Known rows, with every step that occurs:
domon > risu > voguf: [ -9.8  11.6  -1.9  -3.3  -7.9  21.6  11.3 -15.8  -7.8  -8.6  23.9 -18.4
  -9.9 -17.2  10.5 -31.9  13.8 -30.5 -26.9]
birufu > sivurak > pipa: [ 45.0 -23.9 -19.2  16.8  35.9  19.0  -1.0 -21.2   8.3   2.0 -13.9  11.4
  34.6  14.3 -47.9  29.6 -13.5 -11.6 -14.3]
birufu > sivurak: [ 16.9  -6.6   1.3   9.7  19.1  33.9 -22.8  16.9  -0.4   3.6  11.5  31.8
  18.3   9.4 -26.6  12.2 -10.1  12.0 -25.5]
sigovo > birufu > sivurak > domon > risu: [ 14.6   8.3 -12.9  31.5  -5.7   7.7  15.1  15.8  -5.0 -62.3 -33.7   7.9
 -20.9   9.9   7.1   8.7   5.1 -16.7  35.3]
domon > sivurak > voguf: [ 19.0 -18.7  -8.0  10.6 -26.0  -3.2  12.0   4.0 -29.6 -30.2  -6.6   9.0
  11.8   3.1 -29.7  -6.1 -14.8 -57.1 -17.5]
vere > voguf: [  0.0   9.6  -3.7  -7.4  39.7   3.2 -12.0 -34.6  31.7  16.2   4.6 -22.8
  17.0   7.9  -8.0 -12.0 -10.5 -21.1   7.8]
sivurak > voguf: [  7.7 -12.8 -12.6   6.5  -4.6  23.6  27.0 -12.5  -5.4  -8.2  -7.1  19.9
  12.4  21.2 -35.7   2.3  12.2 -42.1 -26.6]
risu > voguf: [  4.3   2.6  13.9  13.2   3.1  15.5   8.6 -17.8  11.1  19.0  51.8 -12.3
   8.6 -18.2 -10.6 -37.6  -9.7  -7.4 -58.3]
sivurak > voguf > vere > domon > risu: [-20.9  10.4 -20.2 -22.8  -6.3   4.1   6.0 -15.2  -8.2   4.1 -38.8 -19.1
 -19.2  -0.4  24.8  16.2  50.7 -16.4  41.2]
risu > voguf > vere > domon: [-12.5  10.8  22.4  -3.1   9.6 -15.8 -12.4 -24.5  23.3  59.7  31.7 -38.0
  -2.6 -24.1  20.5 -10.3  12.0  37.8 -10.8]
voguf > vere: [ 13.9 -15.4   0.8  -7.6  12.8 -14.5  -4.6  26.3  51.0  66.8  17.5  16.6
  15.2   4.5   2.2 -25.6  -2.8  19.2 -10.4]
sigovo > voguf > vere: [  6.9 -23.9  44.3 -32.8  -0.9 -18.5   5.3   7.7  61.2  77.9  41.8  28.4
  11.5  -4.9  -1.3 -20.0   1.1   3.7 -33.2]
risu > birufu > sivurak: [ -6.7   5.0  -3.3  10.0  12.5  34.2  -8.2  41.4  -0.2 -14.8  19.6  53.1
  15.5  26.1 -21.9  -2.4 -29.6  47.4 -42.7]
domon > sivurak > voguf > vere: [  4.0 -24.1  13.2 -11.8 -25.3 -35.7  -3.2  30.2  -1.7  23.7   8.5  17.0
   5.4  12.8  -8.4 -15.7 -18.8 -26.9   0.3]
sigovo > voguf > vere > domon > sivurak: [ 18.5 -12.2  26.9  -8.1 -14.8 -39.2 -19.0  -1.8  15.3  34.0  18.3 -22.4
   6.7 -44.8  15.5  -9.1 -12.2   5.3  -2.2]
birufu > sivurak > domon > risu: [ 11.5   1.9 -19.4  12.1   2.9  14.6  11.3  -1.6 -19.5 -57.6 -32.6  15.5
 -16.2  -2.5   5.1   6.7   8.6 -18.3  45.8]
sigovo > voguf > vere > domon > risu > birufu > sivurak > pipa: [ -3.0  -8.5   7.6 -19.5  13.4   0.9   6.3 -16.5   5.2   0.6 -10.4  15.9
   8.5  18.5 -15.5  35.6  -4.0  16.6  -0.7]
domon > risu > birufu: [-14.1  14.9 -44.5  -1.0   1.3  29.9  32.5  31.5  17.9 -27.8 -12.6  28.3
   2.4  12.9   9.6 -29.9   3.8  20.7 -20.6]

Rows:
[-24.4  18.2  -1.0  -7.7 -15.4   2.9  -7.0  11.1 -13.1 -10.2 -36.8 -15.6
 -25.6  21.1  20.7  33.8  39.1  -8.1  33.4] : sigovo > birufu > sivurak > voguf > vere > domon > risu
[  9.9  -0.9  18.0   6.7 -15.0 -40.4 -26.7   1.5  -3.5  24.9  27.6 -41.1
   2.2 -44.2  19.8 -21.6 -23.5  11.5  -2.2] : risu > voguf > vere > domon > sivurak
[-27.6  11.2  -7.4 -26.0  -7.4  10.0 -10.7  -6.3 -27.7  -6.8 -35.4  -7.7
 -21.1   9.1  19.4  31.9  42.9 -10.3  43.1] : birufu > sivurak > voguf > vere > domon > risu
[  3.5   3.3  -1.5  -0.9  21.0 -10.4 -10.4 -13.7  39.6  62.4   2.4 -24.0
   7.4 -17.9  16.0   3.0  21.4  42.9   6.9] : voguf > vere > domon
[-17.2   6.3  42.7   6.8 -21.4 -30.9  -5.3  31.6   6.5   5.9  31.2  -2.1
 -26.7  13.6  21.7 -18.7 -17.6   5.1   7.0] : sigovo > birufu > sivurak > domon > risu > voguf > vere
[ 49.2 -23.7 -21.3  15.8  16.0 -36.7  -3.7 -26.3  16.8  19.8 -20.1 -38.0
  27.4 -24.0 -13.5   9.9 -18.4  -9.3  15.9] : voguf > vere > domon > sivurak > pipa
[ 22.7  -6.6   0.1   7.0  -5.7 -36.7 -25.4   9.6   9.5  26.4   2.4 -30.6
   9.3 -39.7  17.0 -11.6 -15.8  15.0  11.3] : voguf > vere > domon > sivurak
[-20.3   0.2  35.4 -12.1 -13.0 -24.9  -9.1  13.1  -8.3   9.6  31.9   5.6
 -23.1   2.0  20.4 -21.1 -14.0   3.3  16.5] : birufu > sivurak > domon > risu > voguf > vere
[-18.5  23.0  -0.7  -2.0  -3.5  20.2   5.5 -37.8 -14.5  -5.5  14.7 -43.6
 -16.9 -30.3  22.2 -14.5  27.7 -12.0 -13.1] : vere > domon > risu > voguf
[-13.9   6.5   2.2 -34.4  -2.6   1.1   4.5 -21.2  20.1  26.6 -17.7 -17.0
 -16.1 -20.9  31.9   8.7  49.3  -4.5  24.8] : sigovo > voguf > vere > domon > risu
[-38.6  13.7  -6.0  -7.6 -15.5  34.7   9.8   3.4 -52.8 -53.3 -20.0  31.0
 -10.4  39.9 -18.1  32.7  10.7  -5.4  -6.0] : vere > domon > risu > birufu > sivurak > voguf
[-33.9   9.9  14.3 -10.1  -0.4  -5.2  -7.9   2.6  -6.6  20.9   3.2   7.9
  -4.2  20.2   1.6  23.0   6.6  44.4   0.7] : risu > birufu > sivurak > voguf > vere > domon
[-37.9  -3.7  12.8 -28.3 -20.3  -2.2  -1.0  44.2 -19.0  -0.5  -0.4  49.8
 -11.1  49.7  -3.9   5.9  -5.5   1.1   4.7] : domon > risu > birufu > sivurak > voguf > vere
[ 66.7 -31.6 -34.2  26.0  15.9 -15.4   9.6 -17.6  15.2  -5.7 -19.1 -16.7
  37.9 -17.6 -33.8  -3.6 -28.8 -36.3  -8.7] : domon > sivurak > pipa
[ -9.3  12.4 -25.4 -18.0   6.5   4.1  -1.3  -9.0  14.2  19.1 -32.9 -24.0
 -13.1 -15.9  34.0   5.6  47.2   5.3  38.2] : voguf > vere > domon > risu
[  9.9   0.2   2.8  37.4  10.6   3.3  18.0  15.1  -2.1 -49.3   7.6  43.5
   1.1  12.5 -16.9  -6.6 -41.2  41.3   2.5] : risu > birufu > sivurak > domon
[ 36.1 -18.5  -1.6  14.3   6.9 -40.0  -4.5 -35.3   4.3  18.0   3.2 -48.8
  20.1 -28.9 -10.3   0.7 -26.5 -12.2   1.6] : risu > voguf > vere > domon > sivurak > pipa
[  9.1  -8.2  -7.7  11.6 -21.6  -5.1   6.0 -18.0 -35.9 -26.9 -15.2 -15.1
   4.5 -10.6 -17.7  10.8  -0.4 -40.5  -3.1] : vere > domon > sivurak > voguf
[-17.3  12.8 -16.0  -3.5   3.3  38.9  -5.3  42.4 -16.2 -36.6  -2.7  47.8
   1.1  26.5  -5.6   3.4 -11.2  28.8 -17.9] : domon > risu > birufu > sivurak
[-10.5  11.0  17.0  10.8 -10.1   9.5   8.9 -19.4 -34.1 -45.0  21.1  -7.1
 -22.8 -12.4   7.2 -17.2  -7.6 -21.1   2.6] : birufu > sivurak > domon > risu > voguf
[ -6.7  17.1  24.1  30.3 -19.1   2.3  13.0  -1.4 -19.0 -49.1  20.1 -15.2
 -27.6  -1.0   9.3 -15.7 -10.6 -19.6  -7.2] : sigovo > birufu > sivurak > domon > risu > voguf
[-33.7  18.4  -1.6 -14.0   2.4  18.1 -17.8  38.2 -13.4 -12.3  -2.8  31.9
  -7.7  22.9  12.2  12.7  -3.9  52.4   3.8] : voguf > vere > domon > risu > birufu > sivurak
[  9.3   0.5 -32.3   7.8  27.1  22.4   7.4 -18.3  -8.5 -29.2 -32.9   4.6
  16.1  18.6 -22.1  36.3  -3.2  16.2   2.8] : vere > domon > risu > birufu > sivurak > pipa
